What can hang from each mark:
gizupev: sikep zopu
pezi: dede rozo sikep zopu
zuga: zopu
zeguv: mumor
dede: kizi pezi
rozo: robuki
kizi: dede zopu
mumor: sikep zeguv
robuki: dede rozo
sikep: gizupev mumor
zopu: pezi

Each row was made from one small tree. The marks that hang from a mark follow it in brackets, in alphabetical order. Every link used is in the known rows. Write each row's tree.
Known rows:
mumor{sikep{gizupev} zeguv}: [ -7 -14   4  10  -7  -1  -7  15   7  -6   6  -2  -4 -16 -14   0  -5  -6
   4   5  12   3  -6  -3  -6  28  -5  -1   4  -1   9]
pezi{sikep{gizupev} zopu}: [-13  -9   7  -6  -3   9   9  17  -6  -2   9   5   0   3  -9  -8  -3  -8
   4  -3  -1  -9   9   8  -3  10  13  -2 -11  -7   1]
zeguv{mumor{sikep{gizupev{zopu}}}}: [ -3 -12   9   2   2  12   0  20   4 -14 -11  15  -2   2  -4  12   7  -7
   5  -3   8  -5  -5   9 -20  20  -7   3   2  -8   4]
zopu{pezi{dede}}: [-12   1  -7  27 -10   3  11  -1   8   6  19   2  11 -21  -1   3  -2   4
  -7  -8  -1  -4   6 -18  -1   3   2   2  -7  -6  13]
sikep{gizupev{zopu} mumor{zeguv}}: [  8  -2   4  14 -24  -1  11   6  -3 -16   6  -5  14  -7  -2 -17  -1 -20
  -5   9   7   0   5   0 -10   2 -18  -3  21  -8   3]
kizi{zopu{pezi}}: [ -2   5  12  10   4  -7   6   9   6  -1  10   5  -3 -13  -7  -1  13  -6
  11   0  -2   0  -6  -2   2   3  12 -10   4 -14  26]
dede{pezi{sikep zopu}}: [ -7 -18   7 -17   4   0   5  -8 -12   3  -3  -6   3   3  14   6 -14  17
   0  -9  -7   1 -12   2  17   5   6  -3  -6  -8  -4]
zuga{zopu{pezi{sikep{gizupev}}}}: [-16  -4  15 -10  20   3   7  22   6  -8  19   1  -5   2 -14 -18   7 -17
  27   4  18   2  11  14 -17  20  26 -10  -7 -14   8]
dede{kizi pezi{rozo sikep}}: [  3 -11  -4 -26   7  -8 -14 -25   0  12 -23 -12 -12  13  23   4 -14  23
  -2   2  -1  12  -3  18  19   2  11   4  -8   8 -21]
gizupev{sikep zopu{pezi{rozo}}}: [ -2   8  -9 -11  12   2   7  -6   5  -7  -4   2   0  22   5  -6  16 -14
   1  -5   9  -8   5   7  -3 -21 -10  -7   5  -8  -5]
gizupev{sikep zopu{pezi{dede}}}: [ -7  -1  -1   9  -8  19  23   3  -1  -8   8  15  17   8  -2  -7  12  -2
 -10  -7   0 -11  11  -1  -3 -18 -13   0  11 -19   1]
zeguv{mumor}: [ -5   0  -5   2 -10  -9   1   0   8   3  -5   1  12 -13  25  16   0   2
  -1   3  -4   0 -12  -3   5  19  -7   6  -9  20  11]
zopu{pezi}: [ -8   4   1  11   4  -6   8   1   8   8  20  -4   2 -17   3   9   4  -3
   4  -5   3   0  -2 -17   0   8   4 -15  -7  -6  22]
pezi{dede sikep{gizupev} zopu}: [-18 -12   1  10 -17  19  12  14  -8  -6   8  10  10  -3 -14 -16  -8   0
  -6  -6  -5 -12  15   7  -3   4  11  15 -12  -7  -9]
dede{kizi pezi{sikep{gizupev} zopu}}: [-13 -25  19 -14  -4  20   2  -2 -19   3   1   6 -13   9   6 -10 -14  14
   1  -1   2   1   8  21  15  13  24  -3  -9 -13 -22]
kizi{dede zopu}: [ 16  13  15  15 -16  -8  -1  14   8   0 -13  18  -3 -13  -2   2  12   7
  -2   5 -13  -5 -18  11  10 -15   2   6  14  -6  29]
mumor{sikep}: [  0  -1   2  -1   0   0  -7   7   5   5   2   1  -5 -10 -14  26  -6  11
 -10  -3  -4   0 -15 -13  -1  10   0 -10  -6   0  23]
robuki{rozo}: [  8  14 -13  -3 -18   6  -4   2  -2  13   7  -6  10 -14 -12   6 -11   0
   7   9  -2  -3  -5 -22  12   0  -8  -2 -14  13  17]
rozo{robuki{dede}}: [  4  22  13  14   1   4  -6   7   2  11  15   4   6 -10  -7  21  -3   8
  -5  13  -4   6 -14 -28  -2   8 -23 -10  -4  31  -1]
kizi{zopu}: [  3   7  14   7 -13  -3   0   9   4   0  -2   7   5 -14  -7   1   3   1
  -3   5  -9   0 -15   5  12   2   8   0   0   0  23]
robuki{dede rozo}: [ 12  22  -4  -7 -20  11  -1   1  -2   9   6   0   8  -2 -13   3 -12   3
  15  21   9  -1  -6 -44  11  -1 -19 -10 -11  25  15]
kizi{dede zopu{pezi}}: [ 12  10  13  19   2 -12   6  12  10  -2  -1  15 -10 -12  -2   0  22  -2
  11   0  -6  -5  -9   4   0 -16   6  -3  17 -17  32]
pezi{rozo sikep zopu}: [ -3   0 -14 -20   5  -6  -5  -6  -3   2 -12  -5  -3  13   6  -2  -2  -1
  -2  -9 -10  -7   2   5   3  -6   6   8 -11   6  -8]
gizupev{sikep zopu}: [  0   3   8 -10 -12  13  14   3  -1  -5  -2  11  15  12   2   1   6  -1
 -14   2  -3  -8  -4   9   6 -14 -16  -8   7  -5   6]
zopu{pezi{sikep}}: [ -7  -4  -1  -9  20 -14  11   0   9   7  12  -6  -1  -3   5   8   8  -3
  13  -5   0   1   3 -10  -9   9   3 -16  -4  -9  20]
zopu{pezi{dede{kizi} rozo{robuki}}}: [ -5   7 -15  28   8  10 -14 -11  -3  15   6   5  -8 -10  -1   5   3   7
 -16  -8 -10   3  16   0  -7  -4   0  16  -4  16 -30]
zeguv{mumor{sikep{gizupev}}}: [ -7  -8   3   2   1   3  -8  20   7  -3  -2   5  -4  -8  -5  20  -1  -5
   6   3  11  -1  -7   0 -11  29   2   2 -10   8   9]
sikep{mumor}: [  8  13  -2   6 -19  -9   1  -3  -2   8  14 -13  13 -12  -3  16  -9  -3
 -17   5  -5   1  -8 -17   4  -9  -3 -14  -2   7  25]
rozo{robuki}: [ -1  12   4  19   3   0  -8   6   1  14  16  -2   8 -22  -6  24  -1   4
 -14   0 -14   4 -12  -7  -1   8 -11  -1  -7  21   1]
kizi{dede{pezi{rozo}}}: [ 15   8  -7   9  -8 -16 -16 -13  13  10 -21  -8  -4  -6  18  10 -10  18
  -4   0   1   6 -23   3  21 -17   0  11  -4   7  -1]
gizupev{zopu{pezi{sikep}}}: [ -2  -7   5 -10  20  -4  21  -1   6  -4   3   4   1   8   8   1  16  -5
  12 -10  -2  -3   8  -2 -17  -1  -7 -13  10 -24  14]
rozo{robuki{dede{pezi{sikep zopu}}}}: [  1  -3  17 -11  19   7  -2  -2 -16   4   3   0   1   9   5  16  -9  19
   4   2  -7   7 -15 -18   8   5 -19  -7  -1  14 -23]
pezi{dede rozo sikep zopu}: [ -7  -4 -21  -4  -9   3  -2  -8  -5  -2 -13   1   7   8   0 -10  -7   7
 -12 -11 -14  -9   8   4   4 -11   3  23 -11   7 -16]
kizi{zopu{pezi{dede}}}: [ -5   1   6  25  -9   1   9   7   4  -3   9  10   7 -18 -11  -7   8   1
   1  -4  -4  -3   0  -4   2  -2  10   7   4 -14  16]
kizi{dede zopu{pezi{rozo sikep}}}: [ 17   9  -3  -6  24 -26  -3   3  14  -2 -23   5 -20  10   2  -7  25  -6
  22  -3  -5  -1  -3  16  -8 -24   7   6  15 -11  16]

Write each row's tree:
[ 16   6 -15 -16  21 -18   8 -15   2  -6  -5 -16  -3  22   5   1  10 -17
   6  -7   1   0  12  -6 -23 -25  -9 -12  14 -14   5]
gizupev{zopu{pezi{rozo sikep{mumor}}}}
[ -6 -15   8   5  19   8   6  19   6 -16   1  13 -10   3  -2  10  17 -14
  19  -9  17  -5   4   1 -30  21  -4  -5   5 -21   8]
zeguv{mumor{sikep{gizupev{zopu{pezi}}}}}
[ 11  17  -1 -12 -24  22  -1  -7  -9  12   1  12  -4   4  -5  -2 -10  13
  10  25   4  -2   6 -32  15   1 -13 -11  -7  23   4]
robuki{dede{kizi} rozo}
[ -4  -3  -8  -3  -8  -1 -13 -14  -7   3 -10 -12  -1  -1  13   2 -18  12
  -8  -9   0   1 -16  -1  26  -4   9  10 -16   5 -17]
dede{pezi{rozo zopu}}
[ -7 -20   6  12  11   5   8  15   6 -19   9   6  -9  -4 -11  -8  13 -16
  16  -6  18  -1   6  -3 -23  20 -11  -9  19 -29   8]
mumor{sikep{gizupev{zopu{pezi}}} zeguv}
[ -1  -4  -1   3   4  14 -26 -16 -21  13  -7  -1 -14   0  12   9 -11  20
 -19  -8 -13   6  -6  15  21  -1   6  12  -6  17 -46]
dede{kizi pezi{rozo{robuki} zopu}}
[ 11  -1  -3 -10 -19  -3  15  -7 -10 -14  -2  -3  22  12   9  -8   7 -13
 -17   9  -1  -1   0   3   3 -17 -34  -9  33  -2   4]
gizupev{sikep{mumor{zeguv}} zopu}
[ -1 -17   9  10  -5   8   2  16   3 -18  -4   8  -2  -5 -12  -6   2  -8
   2  -1   9  -1  -2   6 -15  20 -14   0  17 -16   4]
mumor{sikep{gizupev{zopu}} zeguv}
[ -1 -15  -3  -6 -11  -6   9   6 -15 -13  10 -10   7   2  -2 -19  -3 -21
   3   4   2  -2  12   1  -7   7  -5  -2  13  -3  -2]
pezi{sikep{gizupev mumor{zeguv}} zopu}
[ 11   9 -20 -16  20 -29  -1 -14   4   5   5 -25  -4  12   2   8   3 -15
   8  -3   4   5   8 -15 -14 -16   1 -13   0   1  12]
zopu{pezi{rozo sikep{mumor}}}
[  3   1  -1  16 -24  -9   2   5   1  -4  16 -15  13 -17  -4 -10 -10 -19
  -4  13  10   5   2  -8  -1  10  -8  -4   8   6  10]
sikep{gizupev mumor{zeguv}}
[ -6   7  -3  13   6   4   2   7  10  -8   4  -1  -6   5  -6 -14   8 -22
  12  -6  18  -5  12   4 -16  -2   6   0  -7 -16  -4]
sikep{gizupev{zopu{pezi{rozo}}}}
[  0 -10  -5  -2   9 -22  13   4   3  -6  23 -21   3  -3  -1 -12   5 -28
  19   6  15   7  15  -9 -20  12  -6 -14  14  -9  12]
zopu{pezi{sikep{gizupev mumor{zeguv}}}}
[-11   3  -1 -16  27  -5  -6  14  11  -8   5  -7 -11  11 -12 -23   8 -21
  29   3  21   4  13  19 -15  11  28   1 -12  -4  -7]
zuga{zopu{pezi{rozo sikep{gizupev}}}}
[  0   9 -13  -5  43 -20 -12  -3   7  12   6 -15  -8   2  -1  16  12  -9
  10  -8  -5   7   3  -2 -20   0  -6   1  -6  13 -11]
zopu{pezi{rozo{robuki} sikep}}
[  7  22   2   5   3   8 -22  -9  -2  13  -4   7 -12   6   2  11  -1  12
 -11  15  -4   7   0 -12   2   0 -13   1  -4  41 -27]
pezi{rozo{robuki{dede{kizi}}}}
[  3  12  18  11   6   3 -11  -4  -1  11  11  -6   7 -10   3  25 -16  20
  -2  11   2  14 -25 -27  12   9 -20  -8  -5  25 -13]
rozo{robuki{dede{pezi}}}
[ -3 -17  -5 -28   4   3 -10 -24 -15   6 -22  -2 -16  20  22  -5 -13  23
  -5  -7  -7   3   2  20  22  -2  16   6  -7   1 -30]
dede{kizi pezi{rozo sikep zopu}}
[  3  -1   0 -28   7  -4  -6 -17  -5  -3 -18  -9  -5  24  15  -2 -15  15
  11   4   7   4 -10 -14  17  -4  -3   0  -8  12 -21]
robuki{dede{pezi{rozo sikep zopu}}}
[  7   8   2  -8   1   4  21  -3  -9  -6  17  -2  11  18  -2   6  14 -17
  -9  -2   5  -6   7  -8 -10 -28 -16 -26  19 -17  15]
gizupev{sikep{mumor} zopu{pezi}}
[ -7   0 -13 -10  15  -4  -2  -1   8  -7  -4  -2   0   6  -4 -18   4  -1
  11  -4   3   2  11  10  -9  -1  17  16  -5  -1  -9]
zuga{zopu{pezi{dede rozo sikep}}}
[  8   8  11  15 -21   8   9   9  -3  -9  11  -1  10  -1 -13  -3  -5 -17
 -12   4   6  -4   5  -3 -12 -10  -3 -10   5 -12  11]
sikep{gizupev{zopu} mumor}
[ 10 -10   9 -26   8  -9 -14 -18  -2   3 -32  -2 -17  15  15  -7  -6  19
   5   7  -6  13  -8  32  21  -3  20   8   3   1 -17]
dede{kizi{zopu} pezi{rozo sikep}}
[  7  -4  -6  -2 -22   4   8 -15 -10   7   1   1   7   1   2   2  -9  16
 -25   5 -16   2  16   1   1 -12   0   0   7   4   2]
pezi{dede{kizi} sikep{mumor}}
[ -2 -22  24 -11  -1  17   8  -4  -7  -3 -12   9  -8  15  11 -10  -7  13
   3   3   6   6   8  29   3   9  10  -5   3 -21 -18]
dede{kizi pezi{sikep{gizupev{zopu}}}}
[  7  -3  -3  -8 -10   2  -8 -10  -1  -1 -30  14  -8  10   0 -18   3  14
  -8   4 -15   1  11  29   8 -11  17  23   4   6 -15]
pezi{dede{kizi{zopu}} rozo sikep}
[-13  -4  -2  23 -16  15   8  -8  -1   9  14  12  -1 -14   6  -2  -1  14
 -13  -4  -5  -3  16  -6   4   4  10   2  -1  -6   2]
zopu{pezi{dede{kizi}}}
[  0  -6  15   8  -2  17   0  20   3 -10   1  13  -7  -1 -22   8   1  -3
  -4  -4   6  -6  -2   2 -17   8   1  -7   0 -20  12]
mumor{sikep{gizupev{zopu}}}
[ -7   8 -20  21  -6  -4  -2  -9  12   5   5  -7   5 -10   1  -2  -3  -1
  -5  -9   2  -2   7 -13   1  -7   4  13 -13   3  -2]
zopu{pezi{dede rozo}}
[  2   0  -9   0  12 -13   1  -2   8  -4 -12   0  -2   4  -6 -14  11  -4
  11  -4  -4   0   8   9  -6 -10  12  15   1  -6   0]
kizi{zopu{pezi{dede rozo sikep}}}
[ -7   1 -13   5 -10   0  -4   4  11   1  -7  -5   6   1 -12 -14 -10  -5
  -2   2   5  -1  13  10  -7   1  10  22 -20   8 -14]
pezi{dede rozo sikep{gizupev}}
[ 19  -6  19  -8   6 -18   0   2   5   1 -24   5  -5   0   9   4   4  20
  11   4  -9   7 -25  20  14 -13   4   4  16 -14  15]
kizi{dede{pezi{sikep}} zopu}
[  1  -6  -6 -13  27  -6 -18 -10 -14   8 -10 -14  -4   7   7  13  -9  11
  -4 -12 -13   7 -12   9   7  -2  -3  13  -8  14 -37]
dede{pezi{rozo{robuki} sikep zopu}}
[ -7  11  -7  -5  14  -6 -10   2   9  -4   4  -5  -6  -1  -1 -10   5 -10
  12  -1  10   2   0   4   0   4  19   2  -8   5   1]
zuga{zopu{pezi{rozo}}}
[ -9  -1 -15  11 -29  23  -7 -14 -13   2 -13  14  -4   2   6 -14  -9  16
 -29  -8 -15 -11  15   9  17 -10  13  24  -8   9 -26]
pezi{dede{kizi} rozo zopu}
[  6   1  -8 -10 -19 -11   7  -6  -6  -2   8 -15  20  -1   7   0  -1 -12
 -15  13   1   2  -4  -6  11  -8 -24 -11  20  14  10]
gizupev{sikep{mumor{zeguv}}}
[ -3  13 -10  10   7   5 -18   1 -10   8   2  -1  -2  -5  -5  11   0  -3
 -17 -10 -16  -4  -6   0   3  -5  -4  13 -10  22 -22]
pezi{rozo{robuki} zopu}
